Each row comes from the steps of one walk. Every step used is in the known rows, and no mark comes twice. Write the walk behind each row, first mark first.
In the rows, 128 means zero.
Known rows:
d/e/b/j: [123 123 135 133 154 119 140 127 123 127 186 111 125 125 124 106 130 130
 140 152 129 125 124 135 119 131 133 133 118 136 120  85 117 149  70 148
 107 116 137 147 118  99 120 128 149]
a/j/d: [127 146 116 128 145 127 118 137 137 125 109 121 128 124 136 133 124 126
 108 109 121 128 135 144 149 135 126 119 134 100 121 134 127 130 109 127
 125 123 125 116 129 157  90 125 126]
d/e/p/r: [125 140 138 132  96 130 141 121 138 132 211  92 140 138 116  99 136 158
 142 130 120 137 124 130 135 141 159 111 122 124 130  84 121 144 127 161
 121 109 140 136 117 107 114 130  88]
n/a/r/p/e/b: [126 177 159 134  84 121 144 108 104 101  78 101 150 110 166  91 126 118
 122 123 137 126 129 120 154 143 142 141 129 140 139  80 116 120 102 119
 101 126 152 110 135 194 121 133 179]
j/b/e/p/r: [128 156 168 123  85 117 138 143 145 129 128 116 136 149 144 109 137 149
 162 119 132 131 127 127 148 138 165 113 142 140 123 100 116 139 186 169
 101 122 144 137 120 106  67 123  85]
p/e/d/j/b: [126 156 137 133 121 113 148 154 131 135 131  76 132 142 155  83 141  91
 143 126 126 129 133 127 144 126 128 133 140 146 117 144 123 161 119 196
  93 122 114 126 103 132  75 127 160]
q/e/d/j: [126 162 119 145 145 111 122 131 140 133  72 130 125 135 133  93 140  95
 150 142 125 131 133 135 116 124 117 148 152 130 121 125 131 156 128 171
 112 125 112 116 116 134 119 125 137]
x/q/e/b/j: [137 164 140 157 154  95 166 125 138 136  57 138 124 108 136  68 126 104
 138 153 137 122 127 142 120 131 132 126 122 161 117 109 124 147  75 132
 112 138 149 134 123 113 137 138 153]
p/r: [130 133 132 132 131 132 134 120 138 131 120 117 133 128 135  96 132 162
 131 125 123 138 129 127 138 134 147 131 114 137 129 135 127 133 123 140
 135 125 130 120 128 135 113 129  97]
r/a/j/q: [126 148 133 135 124 138 124 135 164 117  88 131 136 127 128  91 124 171
  99 106 143 136 133 143 135 134 129 141 139 139 120 140 128 112  97 135
 117 131 124  94 131 148 107 132 130]
j/q/x: [136 132 127 140 176 100 122 145 132 126 108 134 143 121 144 127 124 158
 140 116 141 144 130 147 119 125 130 145 140 121 126 135 118 131  84 123
 114 146 119  91 130 110 133 132 124]
a/j/b/e/p/r: [123 171 160 124  80 126 134 152 157 123 114 114 134 149 146  90 127 161
 155 111 131 133 130 130 153 148 161 111 149 140 119 125 117 136 189 179
 102 122 155 139 122 140  47 121  84]
r/p/e/q: [133 134 135 133  89 125 137 132 115 129 125  98 136 125 161  72 122  93
  88 125 141 133 133 118 145 132 135 158 123 143 135 100 123 138 130 107
  98 115 134 136 124 135 131 145 141]
n/a/j: [120 153 123 133 115 124 121 126 127 108 133 135 141 125 123 107 117 135
 114 124 131 127 133 130 133 138 119 122 140 126 135 134 125 111 106 141
 125 146 130 126 145 184 103 129 123]
d/e/p: [123 136 133 127  95 121 134 134 126 131 221 108 134 135 110 129 131 127
 144 134 125 128 127 130 124 130 141 107 129 116 130  81 125 137 135 154
 115 113 139 143 118 104 127 130 113]
d/e/q/j/b: [122 133 142 133  83 112 150 150 154 124 252 119 123 158 121 143 132 126
  91 122 144 128 123 133 141 136 149 152 119 127 123  94 126 142 115 143
 104 124  99 149 123  94  67 132 118]
x/q: [140 135 127 140 110 115 161 129 132 131 120 124 135 120 126 115 130 124
 120 123 124 125 128 131 124 131 124 100 115 133 126 134 133 137 136 126
 136 135 137 124 125 131 139 141 126]
q/x: [127 128 125 137 170 110 124 128 124 122 121 134 140 130 138 122 121 131
 136 123 134 137 130 131 125 131 123 134 139 125 127 136 121 135 103 125
 128 137 124 123 138 138 132 125 126]
r/a: [124 125 142 131 110 138 128 114 146 122 117 129 134 134 123 107 133 131
 103 123 133 130 126 125 139 133 125 137 139 135 124 116 130 116 118 126
 129 125 127 123 135 136 126 129 134]
e/q: [131 117 130 131 110 122 132 132 133 123 147 126 127 134 130 110 129 114
 114 130 137 127 131 121 131 121 134 155 113 131 125 105 128 125 151 108
 127 124 122 141 127 116 127 142 108]
n/a: [127 141 126 136 113 119 127 116 120 117 142 130 141 123 124 126 128 124
 123 132 131 124 128 126 128 131 123 120 136 130 136 116 123 113 106 124
 130 146 121 120 144 147 127 134 123]
p/e: [130 137 136 129 123 126 137 135 118 134 128  77 134 123 147 113 122 105
 128 124 127 124 129 123 135 136 136 130 129 128 130 141 128 130 106 132
 112 126 144 121 124 137 128 131 152]
q/e/p/r: [129 174 138 146 115 116 128 124 151 139  78 123 133 126 128  80 130 128
 149 131 127 137 125 130 139 141 159 131 137 137 131 102 122 132 121 147
 114 122 139 125 129 120 119 128  93]
x/q/z: [138 111 133 154  66 115 161 127 118 128  92 122 124 118 128 121 137 125
 121 122 117 137 139 134 119 134 126 111 121 125 125 139 120 128 121 126
 131 149 139 110 125 136 135 135 131]
e/d/j/a/n: [156 133 105 127 116 126 120 142 121 114 151 102 129 135 135 114 141 120
 150 135 119 127 124 130 113 110 136 124 145 123 121 144 134 134 176 162
 113 101 102 115  95 102  97 138 137]
a/r: [128 144 143 126 134 135 130 124 134 123  79 128 128 128 128 149 128 151
 128 117 128 133 124 127 134 128 143 144 128 130 128 113 125 118 130 120
 128 119 132 119 115 153 118 131 124]
e/p/r/a/j: [119 156 147 130  79 147 131 116 163 115 112 108 144 135 123  45 128 163
 123 118 127 145 131 124 155 145 150 123 146 143 122 113 126 122 150 156
 125 120 146 127 129 163  93 133  92]
d/j/a/r/p/e: [134 146 145 132  88 139 134 143 104 129  30  98 136 122 156  82 132 133
  77 119 133 138 120 122 132 125 135 165 142 149 135 104 125 138 132 130
  91 105 139  79 108 146  87 135 154]
a/j/d/e/p/r: [126 157 121 136 116 129 131 132 147 129 195  96 141 131 118 113 132 160
 125 111 112 135 132 148 154 148 153 100 130  97 123  90 122 145 104 152
 116 107 141 125 114 138  74 126  91]
e/p/r/a/j/q: [128 168 142 136  84 139 132 128 174 118  96 111 142 126 129  53 130 193
 129 109 137 145 132 141 154 139 158 128 142 143 120 115 122 115 124 162
 110 124 140  90 124 135  96 139  91]
j/a: [138 115 130 128 117 124 129 147 123 127 132 116 123 127 128 144 125 133
 115 126 130 127 123 125 118 123 136 125 129 129 132 141 126 114 138 121
 118 126 127 112 137  95 118 132 130]
r/p: [125 129 126 127  97 133 118 124 118 127 104 160 133 122 143  97 127 128
  98 127 132 132 130 126 131 133 120 128 141 143 135 112 127 132 128 124
 122 127 130 127 131 140 130 129 133]
b/e/p/r/a: [125 136 159 127  72 130 128 114 157 121 110 108 139 145 131  76 135 153
 148 124 133 137 125 125 140 142 156 122 148 129 120  87 120 128 183 150
 117 118 144 121 132 126 102 128  88]
n/a/j/b/e: [118 163 144 124 109 113 125 148 139 110 120 147 138 146 139 139 123 134
 123 114 140 118 133 134 136 151 125 116 154 130 127 138 118 116 137 152
 105 144 135 134 145 176  54 120 120]
e/b: [131 130 135 126 122 124 143 125 128 116 127 113 127 124 137 111 131 128
 152 131 129 125 131 128 129 126 132 127 108 123 123 109 123 132 139 135
 123 125 143 131 128 128 135 127 156]
b/j/a/r/p: [134 134 143 132 125 137 122 140 115 126  43 159 124 118 150 108 122 156
  85 134 137 141 119 125 128 121 138 158 161 171 133 101 121 121 107 123
  99 114 125 118 123 112  99 137 125]
b/j/q/e/d: [135 177 126 151 186  98 123 147 147 137  56 141 119 120 149 111 126 128
 159 147 139 132 129 149 115 122 132 152 166 155 117 138 121 135  69 166
  88 136 108 109 123  88 125 134 131]
r/p/e/b/j: [128 149 145 129 120 121 141 129 107 129  97 102 130 109 173  48 120 100
 122 148 138 130 130 125 145 137 132 141 138 164 126  93 115 152  84 141
  88 118 154 133 121 122 127 133 179]
e/b/j/a/r: [137 132 153 130 146 124 140 140 122 118  71 114 117 118 141 117 124 148
 141 140 136 132 119 127 127 113 153 150 128 154 118 101 119 120 126 140
 106 114 140 119 115  97 101 135 146]
r/a/n: [143 131 126 129 117 142 124 112 147 118 137 118 138 133 122 123 136 129
 105 117 133 128 124 127 136 136 139 126 139 132 123 122 130 105 110 115
 131 103 121 135 118 143 119 132 138]
n/a/j/d/e: [122 154 111 138 138 115 126 128 130 117 197 122 146 128 112 163 127 129
  93 116 119 123 134 148 136 149 117 104 135  86 132 102 122 124  52 126
 119 130 119 122 138 175  83 122 123]
a/r/p/e: [129 159 152 131 101 132 134 125 115 126  61 103 140 117 161 110 122 131
  97 108 131 134 126 121 148 141 140 148 144 143 138 111 123 133 111 114
 103 116 143 115 117 173 118 131 159]
q/e/p: [127 164 139 142 109 112 128 135 140 135  88 133 124 127 121 107 125  95
 149 135 132 130 125 132 129 132 140 126 150 122 129  95 126 127 136 135
 105 131 142 132 129 109 134 128 123]

Which walk is each row?
[140 152 160 131  90 131 150 140 109 114  57  91 134 115 169  99 124 131
 113 112 136 134 125 121 143 129 154 148 125 140 133 107 118 124 136 124
  88 107 154  99 122 143 113 133 187]
j/a/r/p/e/b
[146 159 116 158 109  99 155 148 138 133  61 124 128 128 132  88 141  99
 133 135 123 128 129 137 101 116 122 121 146 138 122 146 135 156 150 162
 112 133 113  95 119 108 123 143 139]
x/q/e/d/j/a
[133 133 147 128  95 139 119 139 116 122  62 152 130 125 143 132 125 158
  88 114 131 139 122 124 129 126 141 146 145 145 137 109 124 108 141 110
 114 111 125 105 127 134 106 133 133]
j/a/r/p
[136 134 135 144 197  94 135 139 127 121  96 130 133 111 153  90 121 151
 162 144 149 139 130 151 123 117 132 151 134 145 116 109 111 147  66 141
  98 146 134  99 121  85 130 133 145]
e/b/j/q/x
[118 144 132 138 101 132 128 131 157 122 199 105 141 139 107 118 131 128
 102 109 121 133 134 148 153 144 134 107 148  90 119  73 124 129  96 142
 114 106 133 130 126 139  89 127 125]
r/a/j/d/e/p
[130 112 116 144 181  94 131 134 133 127 212 113 143 138 127 158 131 118
  99 117 131 136 132 147 135 128 130 148 117  87 121  80 116 152  67 100
 117 116 107 133 131 106 117 132 110]
j/d/e/q/x
[125 150 143 127 102 141 121 120 122 119  59 159 135 124 143 120 129 156
  98 116 132 135 126 127 141 135 136 145 138 143 134  99 125 121 133 108
 121 116 131 118 119 164 119 131 136]
a/r/p
[124 142 152 133  77 139 137 108 158 124 130 107 142 130 125  54 137 153
 133 124 128 141 126 124 153 136 154 122 137 146 126  89 123 118 150 150
 126 119 138 124 129 129 119 134  90]
e/p/r/a
[135 122 136 132 117 138 129 141 123 125  50 119 126 130 128 124 138 155
 103 125 129 136 117 127 119 113 134 159 127 134 128 110 126 127 146 135
 118 112 123  88 108 123  84 133 123]
d/j/a/r
[134 144 143 145 160 106 131 146 129 132  61 130 113 115 139  96 122 108
 132 150 143 125 121 132 116 121 142 152 135 152 123 114 118 121  92 139
  95 125 140 121 135  77 118 129 157]
q/e/b/j/a
[129 125 118 134 155 120 128 132 129 139 193 120 131 132 118 180 137 128
 104 120 116 126 128 149 136 134 127 114 119  83 126  93 125 141  84 122
 122 110 117 124 124 111 107 123 133]
j/d/e
[139 143 152 136  97 134 135 146 107 121  53  95 137 120 163 121 120 136
  85 110 132 139 123 120 141 132 147 144 146 146 138 123 123 118 126 112
  95 109 142  99 123 140 108 134 164]
j/a/r/p/e
[125 146 178 130  73 128 136 134 165 127 117 114 139 155 141  81 142 153
 138 116 137 135 126 129 159 143 166 120 149 145 115  94 114 126 170 171
 110 118 139 137 129 113  64 124  91]
j/b/e/p/r/a
[129  96 141 132  67 108 127 138 121 119  98 127 111 146 145 146 133 115
 131 128 135 138 138 127 115 132 138 169 123 109 122 106 111 123 190 109
 102 137 136 125 128 120 114 132 105]
b/e/q/z
[130 147 149 124  93 122 125 124 138 126 119 108 133 138 137  96 130 153
 173 129 126 135 127 127 132 139 160 117 140 121 125  94 120 140 206 155
 115 124 151 120 121 111 104 129  84]
b/e/p/r
[129 146 127 129  80 113 151 135 133 124 167  70 124 136 151  99 117  94
 115 123 145 132 126 122 143 129 149 163 122 121 126 120 133 137 139 121
  95 129 122 116 126 120 108 139 136]
p/e/q/j
[136 155 119 141  73 114 166 124 138 122 146 123 128 125 128 115 124 130
 118 124 125 126 124 138 124 131 131 107 130 131 124 138 136 139 148 132
 131 147 121 106 128 130 118 138 131]
x/q/j
[123 141 116 132 150 129 125 141 136 131 176 113 131 131 117 156 128 140
  95 107 117 128 133 152 138 142 125 114 126  88 122 115 127 140  74 131
 117 110 124 127 123 154  88 120 127]
a/j/d/e
[132 149 129 130 137 117 141 134 121 126 155  65 133 131 156 117 125 100
 170 125 122 127 134 123 134 130 131 124 144 126 124 157 127 141 136 157
 105 122 129 130 122 144 129 131 159]
p/e/d
[136 120 137 123  60 108 139 152 138 113 157 120 111 151 141 134 119 124
 119 125 147 131 120 128 115 119 155 161 134 107 123 114 127 122 219 114
  94 129 108 102 139  80  87 140 105]
b/e/q/j/a
[130 145 147 129 124 122 157 132 118 123 125  72 131 118 152 102 125  95
 153 129 131 121 130 124 139 134 140 129 107 121 124 123 123 139 125 131
 107 124 154 122 121 135 134 129 181]
p/e/b
[153 165 110 145 132 113 119 147 134 124  90 119 124 136 131 121 139 100
 143 134 127 127 123 134 108 117 138 139 153 123 122 141 131 134 144 164
  99  99 110 112 101 109  97 131 145]
q/e/d/j/a/n
[126 139 152 123 104 115 131 163 151 117 117 141 124 155 145 112 123 128
 113 111 148 125 135 127 139 138 141 150 129 133 116 126 121 131 176 140
 102 124 136 157 125 137  59 129 108]
a/j/b/e/q
[143 140 129 127 118 146 131 101 153 120 128 107 140 132 123  96 139 159
 106 116 130 141 122 123 146 144 157 131 123 144 124 126 130 108 114 133
 135  98 125 125 116 148 102 132 107]
p/r/a/n
[126 137 139 142 101 132 133 111 155 134 193  88 148 135 115 102 144 148
 108 117 117 138 126 145 158 141 155 109 131 103 122  62 119 131  97 149
 120 100 124 124 124 110 101 130  98]
j/d/e/p/r/a
[127 144 136 132 106 128 136 132 110 134 101 111 139 117 159  85 122 106
 100 122 131 130 132 124 144 144 129 129 138 142 138 120 127 138 108 119
 101 123 142 122 127 147 126 132 162]
r/p/e
[115 143 150 134 107 138 133 144 164 120 108 138 134 143 131  94 128 138
  83 106 138 128 133 129 159 145 125 128 147 152 118 143 127 116 104 152
 117 122 131 143 135 163  67 121 135]
r/a/j/b
[125 129 135 129 129 121 150 125 128 121 201 114 131 132 120 130 135 135
 141 129 129 120 129 135 121 135 137 123 103 115 125  90 121 140 104 140
 121 115 142 141 122 122 127 124 151]
d/e/b
[120 153 152 129  76 137 123 121 160 115  90 111 140 145 131  65 126 164
 141 114 131 139 130 129 145 151 154 123 156 127 118 107 122 123 189 159
 113 115 155 121 133 159  84 127  84]
b/e/p/r/a/j
[141 129 133 135  74 115 155 157 128 122 171  66 119 134 151 104 115  98
  98 122 144 133 120 122 135 124 153 160 123 126 130 133 130 122 159 123
  88 129 114 104 132  91 101 143 139]
p/e/q/j/a
[142 154 139 127  81 145 131 103 153 118 149  92 147 131 122  76 140 147
 134 123 127 138 123 126 152 139 167 114 137 140 122  95 127 111 142 144
 126 100 136 132 109 128 110 139  95]
e/p/r/a/n
[126 151 134 145 164 120 131 127 169 114  76 119 155 128 137  63 122 198
 102 102 146 156 132 146 143 147 140 149 146 142 118 152 116 123  67 147
 119 134 126  81 137 166  96 130  98]
p/r/a/j/q/x
[128 147 140 132  94 128 134 116 137 129 136 105 138 127 129  76 131 148
 157 132 122 137 126 127 142 131 158 117 131 141 128 101 124 134 158 152
 124 126 143 127 122 115 119 134  84]
e/p/r
[124 139 152 127 143  99 127 160 151 111 113 137 137 156 153 128 117 128
 119 107 151 136 136 130 135 142 137 159 145 129 115 137 116 139 151 136
  97 133 130 151 134 143  59 128 103]
a/j/b/e/q/x
[137 171 144 141  67  90 167 151 155 115 164 124 124 153 157 140 132 125
 164 117 127 121 129 140 125 134 139  99 160 127 112 156 131 145 195 171
 107 149 110 124 122 128  74 131 136]
x/q/j/b/e/d
[143 156 137 146  43 123 160 132 130 111  79 149 130 121 147 117 124 158
  80 110 131 138 119 133 128 130 146 124 148 145 134 118 134 121 165 110
 116 129 117  77 126 139 100 145 135]
x/q/j/a/r/p
[126 167 129 145 150 107 125 131 142 129  97 140 124 132 137 131 128 102
 158 131 128 127 133 132 119 127 127 138 156 127 123 151 127 135 120 152
 114 128 119 141 129 141 140 123 143]
q/e/d
[138 150 118 146  93  98 181 122 142 124 215 106 131 125 129 151 139 121
 122 121 117 119 128 160 138 135 141  91 107  82 117  85 130 148 108 132
 118 127 121 103 120 119 110 132 159]
x/q/j/d/e/b
[129 124 115 139 181 114 122 137 124 143 179 119 124 127 122 147 132 122
 102 140 120 126 124 153 132 127 127 122 139 112 122  89 121 149  43 134
 111 112 114 133 119  89  97 128 124]
b/j/d/e
[127 194 122 152 140 107 122 142 151 122  53 158 139 113 129 105 119 143
 112 118 146 130 131 148 124 144 124 144 150 131 135 137 123 106  56 134
 101 155 127  88 145 168 107 128 129]
n/a/j/q/e
[130 113 125 131 119 123 139 134 134 126 225 110 131 143 113 131 132 123
 102 127 136 127 126 128 117 130 137 152 100 121 127  90 127 137 124 116
 121 111 121 153 125 107 128 140 111]
d/e/q
[133 136 119 138 126 126 126 141 136 134  86 138 131 121 132  90 141 152
 120 133 134 137 125 150 122 116 124 150 124 128 124 110 129 148 113 144
 112 131 114  75 105 105 113 133 121]
d/j/q
[135 143 139 133 158 112 138 138 133 128  98 132 122 110 145  95 129 149
 152 148 142 131 127 147 127 114 139 146 124 148 118 106 117 140  90 150
 101 133 136 105 114  81 125 135 149]
e/b/j/q
[117 131 133 132 112 145 120 118 155 117 104 134 133 135 123  91 123 140
  96 116 133 133 131 128 141 144 122 140 143 138 121 137 130 114 108 141
 130 122 134 126 133 176 106 128 133]
r/a/j
[133 163 130 150 180 107 125 150 144 147  34 158 118 112 140 104 122 136
 125 146 146 133 123 152 121 125 132 162 148 155 124 122 121 131  42 130
  93 138 122 103 123  85 118 131 126]
b/j/q/e
[147 166 130 161 164  91 158 130 140 143  47 136 121 103 144  92 133  87
 123 144 123 119 129 156 140 128 131 112 120 131 114  96 124 154  64 127
 111 133 139 121 124 106 125 137 158]
x/q/e/b/j/d
[127 137 147 133 149 117 154 132 115 131 115  76 122 111 156  66 120 101
 149 151 133 125 127 127 139 128 139 139 124 154 120 113 118 147  85 151
  96 124 151 132 117 115 121 133 169]
p/e/b/j
[127 140 157 120 118 117 130 153 139 131 108 143 123 149 145 154 132 130
 133 118 138 124 127 130 135 133 136 124 138 132 122 130 121 126 150 140
 108 129 132 141 130 117  77 117 127]
j/b/e
[131 131 129 138 120 100 130 132 114 120 118  99 149 123 169  69 116  92
  97 119 146 144 134 120 141 137 129 164 133 138 132 110 117 148 105  99
  97 123 130 129 135 135 138 142 141]
r/p/e/q/x
[138 144 142 134  80 141 136 107 155 122 218  84 152 139 103 105 144 158
 122 121 124 136 121 126 139 147 171 110 131 128 126  78 127 122 109 150
 120  86 133 143 106 118 102 136  96]
d/e/p/r/a/n
[134 158 147 132  69 102 172 146 151 127 132 135 126 147 146 141 130 129
 120 112 133 120 123 140 132 140 141 107 143 128 118 138 130 138 174 145
 109 149 118 115 128 121  68 129 128]
x/q/j/b/e
[130 206 121 156 139  98 121 145 152 111  75 140 138 122 139 119 120 133
 148 122 140 130 138 147 121 138 121 138 162 129 130 155 125 116  81 159
  98 156 112  97 141 169 112 132 132]
n/a/j/q/e/d
[127 152 123 135  93 119 128 129 112 128 108 105 139 129 167  52 135  97
 127 135 123 132 134 124 131 130 116 137 153 139 127 118 127 172 137 173
  95 118 119 108 107 152 113 133 161]
r/p/e/d/j
[125 160 136 133  91 119 135 147 123 130 112 100 141 139 170  65 141  96
 116 126 127 129 135 125 149 133 124 130 160 155 124 127 122 167 121 184
  88 123 116 125 106 144  77 129 167]
r/p/e/d/j/b
